In the rows, 128 means zero.
Known rows, with every step that occurs:
Y-V-D: [131  86  94  81 133  99 145 128 120 146 123 120 126 172 138 142 122 109
 136 102 120  92 143 125 108 108 100 190 118 120 112 108  87 142 118 109
 117 127 106 144 114]
V-M-B-W: [125 170 122 125 144 128 127 142 131 141 137 128 127  91 110 129 135 150
 106 136 135 168 111 131 144 122 116 131 118 151 144 120 182  99 126 140
 139 131 117 121 133]
A-T: [135  91 164 120  90  78 125 145 125 118 127 133 123 122 150 124 127 114
 129 129 130 124 147 127  97 109 138 137 126 122 124 137 109 137 132 134
 136 133 154 158 132]
V-M: [141 134 127  93 138  97 125 148 128 140 130 130 125 133 126 121 144 134
 125 124 125 152 114 131 118  80 119 178 117 119 129 133 153 122 123 130
 129 136 116 123 144]
B-M: [145 167 130 100 129 137 126 131 123 154 132 133 121 129 143 128 144 118
 129 126 131 121 162 134 116  91 122 234 128 121 126 138  88 120 114 137
 126 134 114 131 145]
D-M-B-W-A-T-X: [119 147 139 150  93 129 141 122 139 126 129 127 120  90 122 128 120 141
 113 130 143 170  63 132 139 131 131  42 121 145 151 127 186 115 146 143
 132 137 145  99 156]
W-Y-T-A: [129 141 161 136  80  85 120 155 124  75 125 132 130 121 148 120 140  99
 152 114 120 130 161 116 119 120 152 114 170 116 132 161 162 124 130 121
 142 119 130 125 115]
D-V-Y-T: [134 102 159 141 107  61 126 102 122 128 118 117 144 158 140 144 116 127
 142 116 127 105 165 122 119 136 135 147 126 136  94 143  60 142 135 110
 117 121 151 124 126]
V-Y-D-M-B-W: [119  73 113 117 126  84 121  85 121 149 124 118 138 121 121 126 124 120
 113 122 122 139 131 107 135 164 142  90 109 150 109 106 133 111 125 128
 122 123 117 152 128]
T-X: [135 130 114 131 109  73 140 107 120 126 121 126 114 140 147 133 124 105
 135 111 135 134 108 133 103  88 127 158 120 124 131 137 146 138 144 127
 122 136 122 107 141]
D-M-B-V-Y-X: [122 156 141 142 157 102 134 111 134 146 125 133 130 139 125 143 140 131
 118 154 137 120 132 139 148 166 130  66 107 114 127 109 163 148 135 125
 117 131 130 115 147]
D-V-M-B-W-A: [125 148 116 146 138 171 125 143 141 133 132 122 135  97 101 137 110 161
 124 125 132 160  93 129 156 127 113 139 122 145 141 123 127 103 129 141
 130 129 131  82 140]
M-B-W-Y: [111 129 121 148 112 122 125 118 130 110 133 129 125  71 116 130 136 129
 120 138 130 147 135 128 136 162 130  98 152 155 148 128 153 102 125 140
 153 121 115 123 103]
B-V-D-M: [130 131 115 103 163 139 146 145 129 155 127 127 122 173 134 119 141 127
 128 138 128 124 103 141 119 119 120  86 111 107 116 123 105 153 116 108
 113 138 127 129 135]
D-M: [128 108 130  92 131  98 137 120 132 140 125 125 122 122 130 119 144 129
 129 123 128 156  98 127 114  96 122 128 107 116 109 142 151 125 126 134
 126 135 111 128 137]
D-V-M-B-W-Y-T: [121 168 141 143 119 136 126 151 142 111 127 118 143 111 113 147 132 152
 118 129 136 172 107 135 152 139 126 114 156 154 120 122 118 117 127 134
 133 123 145  89 120]
V-M-B-W-A: [128 164 124 131 128 153 122 139 135 136 139 134 129  81 101 121 131 154
 117 130 128 159 106 133 149 125 121 112 122 144 168 127 181  94 128 142
 140 131 117  95 146]
W-B-V-M: [133 152 117 105 163 146 137 153 140 142 136 126 116 148 108 121 145 137
 141 138 136 143 115 154  95  64 110 123 131 121 105 131 122 135 124 134
 117 127 120 144 125]
D-V-M-B-W: [123 154 113 140 155 143 128 147 137 142 131 113 136 104 110 144 117 152
 112 129 136 168  98 126 148 122 109 161 118 151 115 117 134 107 128 137
 129 128 134 110 123]
Y-V-M: [136 105  99  73 136 115 129 143 130 128 129 124 130 152 124 138 130 121
 136 105 126 138 111 135 121  69  92 204 123 112 108 109 142 126 124 134
 117 132 101 124 128]
V-D-M-B: [126 153 111 105 159 125 150 133 132 172 124 120 123 142 128 127 139 142
 103 136 128 130 103 125 134 149 123 115 103 128 122 116 140 134 114 110
 123 136 115 135 130]
B-W-Y-A-T-X: [112 108 146 159  59 135 133 114 124  72 127 131 119 106 142 121 110 113
 142 107 127 149 104 115 105 115 145 104 167 145 153 164 121 125 145 135
 150 122 144 131 121]
A-T-X: [137 114 153 139  83  59 136 134 123 116 121 131 116 138 159 135 117 106
 127 121 140 133 112 133  96  94 139 130 127 123 128 135 127 148 145 130
 127 138 159 132 143]
M-B-W-A: [121 139 127 156 107 149 123 112 129 126 138 136 125  64 110 123 119 138
 126 131 127 135 137 129 144 155 126  84 125 149 172 133 155  93 132 140
 145 124 117 112 131]
Y-V: [130  82 104  88 121 101 130 119 124 123 128 123 128 143 133 138 125 101
 144 104 125 113 143 131 108  94  99 194 124 116 107 114 118 130 127 135
 122 128 106 143 115]
D-V-M-B-W-Y: [118 140 111 140 140 152 125 151 142 118 128 119 134 105 107 144 121 154
 116 131 132 172  94 129 153 131 116 148 147 151 120 119 132 106 123 141
 137 125 130  94 119]
M-B-V-D-Y: [134 159 111 156 179 145 127 146 120 149 127 135 127 147 129 130 132 131
 120 161 130  69 173 129 144 169 131 132 125 125 137 109 118 142 120 113
 126 127 130 115 118]
V-Y-X: [133  94 154 134 104   4 136  87 117 129 117 130 130 153 147 144 121 114
 140 121 120  82 189 120 115 140 139 140 115 123 139 135 101 145 141 112
 129 118 125 122 148]
D-M-B: [122 151 127 111 153 130 134 124 136 149 128 126 123 101 120 124 145 141
 111 139 132 156 100 128 140 136 122 121 106 124 117 121 181 120 126 138
 129 137 112 128 133]
Y-A-T-X: [133 134 155 154  88 141 131 120 122 102 125 133 117 132 154 119 110 112
 142 107 130 121 110 118 104 100 143 152 128 114 139 159 119 147 149 127
 129 133 155 152 137]
V-Y-A: [130  89 142 138 117 128 118  78 113 118 128 132 129 132 139 111 114 123
 151 112 109  92 167 104 116 132 137 177 117 117 134 170 106 129 132 115
 130 119 120 166 130]
W-A-T: [140  85 166 132  71 115 120 139 130 108 130 141 124 112 139 114 113 125
 143 121 124 116 143 134 110 114 142 112 131 113 160 146 107 129 135 135
 137 132 148 118 151]
Y-V-D-M-B-W-A: [116 116  89  97 129 153 151 122 134 146 131 119 130 135 112 137 119 138
 124 108 126 124  97 128 141 139  97 104 116 138 137 103 133 118 122 120
 121 129 104 113 125]

Rows:
[133 119 101 127 129 140 116 135 126 110 132 132 134 117 104 137 113 142
 135 120 123 100 148 116 151 118 105 175 138 140 150 112 161 101 134 139
 133 120 105  69 134] | D-Y-V-M-B-W-A
[141 101 118 117 139  67 140 134 111 143 119 126 123 167 143 128 126 127
 131 125 115  62 179 104 112 126 134 188 121 133 131 139  84 138 121  99
 129 122 116 109 126] | V-D-Y
[134 188 141 177 130 107 122 102 121 133 127 140 134 150 138 140 134 115
 125 151 143 106 149 149 143 167 139  74 132 126 136 118 149 151 144 116
 113 131 150 115 133] | M-B-V-Y-T-X
[130 139 125 158 161 136 114 109 122 142 133 140 133 125 127 128 131 123
 124 158 133 101 166 138 144 169 129 107 122 120 131 117 137 133 127 125
 124 128 130 141 123] | M-B-V-Y
[105 111 102 105 126 140 135 116 140 116 129 120 130  97 109 137 134 134
 116 124 132 168  91 129 142 142 106  94 143 144 117 109 174 107 123 145
 137 127 103 118 107] | D-M-B-W-Y-V
[116 172 123 138 128 190 118 138 134 101 136 134 129  88 106 117 134 151
 120 129 123 165 104 120 149 136 128 136 149 142 159 139 176 101 125 139
 148 124 116 123 122] | V-M-B-W-Y-A
[132  64 114 108 144 107 114 109 120 143 125 129 137 168 136 120 130 101
 134 133 122 118 129 134 123 131 140  88 115 108 100 111 107 144 122 121
 106 130 126 147 138] | B-V-Y-D-M
[123 140  96  96 143 137 128 143 132 134 136 123 133 113 108 144 127 133
 116 116 134 151 110 133 142 108  89 167 125 143 122  99 169 106 126 142
 127 128 106 130 120] | Y-V-M-B-W
[125  79 161 144  59 101 128 130 127 104 136 136 123  89 127 117 110 127
 139 115 126 137 137 126 108 119 139  71 133 144 164 150 106 108 137 139
 146 126 147 126 138] | B-W-A-T
[134  55 104 110 124 113 119 129 124 132 119 111 139 146 136 141 109 100
 138 104 122 127 131 125 120 116 136 179 116 123  90 105  54 133 124 135
 114 125 128 140 111] | Y-D-V
[131 114 169 136  99 161 122 135 122 104 131 134 122 115 148 110 114 119
 141 116 119 116 146 118 108 112 144 159 126 113 136 162 105 138 134 130
 137 129 150 182 127] | Y-A-T
[137 167 123  92 134 147 145 125 134 161 134 124 111 135 124 130 146 129
 134 124 138 123 158 140  87  65 115 213 133 133 104 141  81 120 117 138
 125 125 107 157 125] | W-B-M
[125  81 107 100 148 117 134 107 132 149 125 119 126 171 117 120 131 117
 140 130 131 121 126 138  95 102 130  78 121 123  81 116  92 145 125 125
 107 121 120 168 121] | W-B-V-Y-D-M
[122 144 157 150 150 191 119 123 133 128 131 138 131 128 132 115 125 141
 118 153 134 125 114 125 146 161 138  77 117 110 120 131 152 143 131 131
 121 133 153 166 136] | D-M-B-V-Y-A-T
[130  93 146 169 105 117 129  97 121 108 117 121 131 159 154 140  86 127
 147 107 129 105 118 106 116 119 138 181 125 125 109 154  63 154 148 115
 118 124 166 140 138] | D-V-Y-A-T-X
[124 163 123 125 169 173 128 132 138 144 132 130 124 115 118 125 147 137
 116 155 138 152  97 143 146 140 120  81 111 111 116 115 176 132 124 138
 122 139 123 126 129] | D-M-B-V
[122  62 101  91 101 109 123 124 128  91 124 127 130 138 132 137 132 105
 151 108 120 118 138 133 113 106 112 173 163 114 118 124 104 129 122 138
 134 124  98 119 110] | W-Y-V
[125  93 132 134  82 115 128 110 125 117 136 133 121  86 117 117 114 127
 147 111 120 135 136 129 114 117 129  90 128 144 166 155 116  99 134 137
 144 123 117 107 135] | B-W-A
[122 184 146 130 108 123 123 148 136 108 133 132 136 102 111 132 155 144
 112 135 133 172 117 137 143 141 133  93 156 152 147 127 172 109 126 134
 142 127 129 103 125] | V-M-B-W-Y-T
[134 167 142 173 163 197 123 154 120 126 130 140 128 147 138 121 116 135
 121 153 126  63 173 121 144 172 143 130 132 118 146 124 105 153 125 112
 130 126 156 143 113] | M-B-V-D-Y-A-T
[133 174 116 168 180 210 123 137 118 133 129 137 127 142 129 122 127 136
 129 152 123  65 174 120 151 174 135 145 127 118 148 128 115 142 122 111
 127 123 129 131 117] | M-B-V-D-Y-A
[136 176 122 114 156 136 121 149 133 150 132 135 127 108 118 126 142 147
 110 139 132 149 114 135 146 118 120 166 115 126 135 116 180 115 122 134
 130 137 114 118 140] | V-M-B
[125  93 163 136  76 167 116 134 128  72 127 139 125 117 144 111 124 117
 148 116 114 121 139 118 110 125 150 146 167 111 144 163  93 135 130 133
 148 124 141 154 117] | W-Y-A-T
[105 134 153 140 106 180 130 132 140 101 132 128 125  79 122 116 130 145
 113 134 130 171  91 117 139 154 138  73 144 142 137 142 161 116 129 142
 149 127 141 150 115] | D-M-B-W-Y-A-T
[132 108 111 146 155 138 105 111 119 144 129 136 139 138 130 131 130 108
 122 148 128  98 165 133 145 179 141 106 122 119 123  95 123 135 124 127
 117 126 128 152 120] | M-B-V-Y-D
[133 158 115 130 167 150 124 154 138 140 126 115 134 121 116 143 122 154
 116 132 134 153 102 131 150 118 110 189 115 130 111 113 129 121 124 136
 122 133 130 107 131] | D-V-M-B
[131 167 110 143 174 162 132 144 125 155 132 133 126 142 128 130 136 128
 117 155 133 102 144 140 141 165 124 103 119 121 138 108 131 141 117 113
 124 133 129 138 119] | M-B-V-D
[122  96  98 109 134 170 111 138 137 116 123 130 136 134 122 125 148 108
 122 138 125 150 104 141 142 153 148  77 152 109 116  95 140 134 116 143
 125 132 116 116 116] | W-Y-D-M-B-V
[124 137 110  94 164 138 161 137 138 163 129 117 112 172 118 121 145 138
 133 137 133 125 107 145  90  88 113  82 120 123  94 131  96 149 117 115
 113 127 120 154 120] | W-B-V-D-M
[131 140 146 135  65  64 133 116 127  87 118 131 129 147 146 135 146 100
 145 114 131 136 122 141 109 113 149 103 170 125 137 147 123 147 141 121
 130 129 133  84 132] | W-Y-T-X
[116 150 113 111 151 119 155 129 128 168 127 118 122 123 121 128 136 146
 102 133 128 145 100 120 135 152 120  88 104 152 128 119 143 121 117 113
 130 131 119 136 125] | V-D-M-B-W
[125 189 152 155 154 130 123 139 128 130 131 133 136 128 135 120 138 126
 123 147 135 135 131 123 157 158 138  57 120 112 114 134 216 132 131 120
 118 128 141 145 130] | D-M-B-V-Y-T-A
[132  98 161 155 121 154 112 115 117 108 132 145 131 150 148 110 113 120
 149 137 121  89 165 127 114 137 142 112 129 105 131 152  84 152 135 118
 125 125 159 177 130] | B-V-Y-A-T
[114 162 137 116 110 116 152 132 134 137 124 121 132 131 122 129 145 144
 107 132 130 149 107 129 137 171 137  43 142 153 134 125 132 130 118 107
 134 128 128 119 120] | V-D-M-B-W-Y-T
[139  99 167 151 112 133 115 133 115  91 124 135 124 126 148 113 112 123
 144 121 115  72 183  99 114 119 146 191 135 118 135 163  95 136 137 128
 140 118 146 141 126] | D-Y-A-T
[114 157 118 150 141 209 121 139 140 107 130 119 133  99 109 133 113 157
 126 121 124 165  90 120 157 135 121 164 149 143 129 137 122 109 126 139
 139 122 130 108 115] | D-V-M-B-W-Y-A
[132 109 137 153 141 169 113  96 115 116 133 141 129 154 136 110 118 116
 157 132 119  87 164 126 121 132 134 131 123 104 132 158  99 144 132 115
 121 122 134 162 128] | B-V-Y-A
[146 151 136 137 108  42 150 123 111 132 112 124 127 190 153 137 129 115
 129 117 124  67 163 116 111 124 146 148 132 136 133 138  92 160 138  91
 118 124 139  83 137] | V-D-Y-T-X
[140 150 127 111 159 140 120 159 130 136 135 135 127 147 124 120 144 126
 132 144 130 143 115 151 124  89 117 135 123 104 126 127 140 136 124 132
 120 137 127 116 139] | B-V-M
[129  69 111 107 137  93 117  96 122 155 120 122 140 139 130 126 129 118
 112 125 123 122 129 115 136 161 145 121 107 127 105 102 133 128 124 125
 116 126 114 150 132] | V-Y-D-M-B
[136 111  96 112 156 149 112 153 133 146 122 110 143 137 119 144 119 125
 114 118 129 148 103 130 146 127 132 182 116 128 101  83 106 122 120 139
 113 131 128 122 122] | Y-D-V-M-B
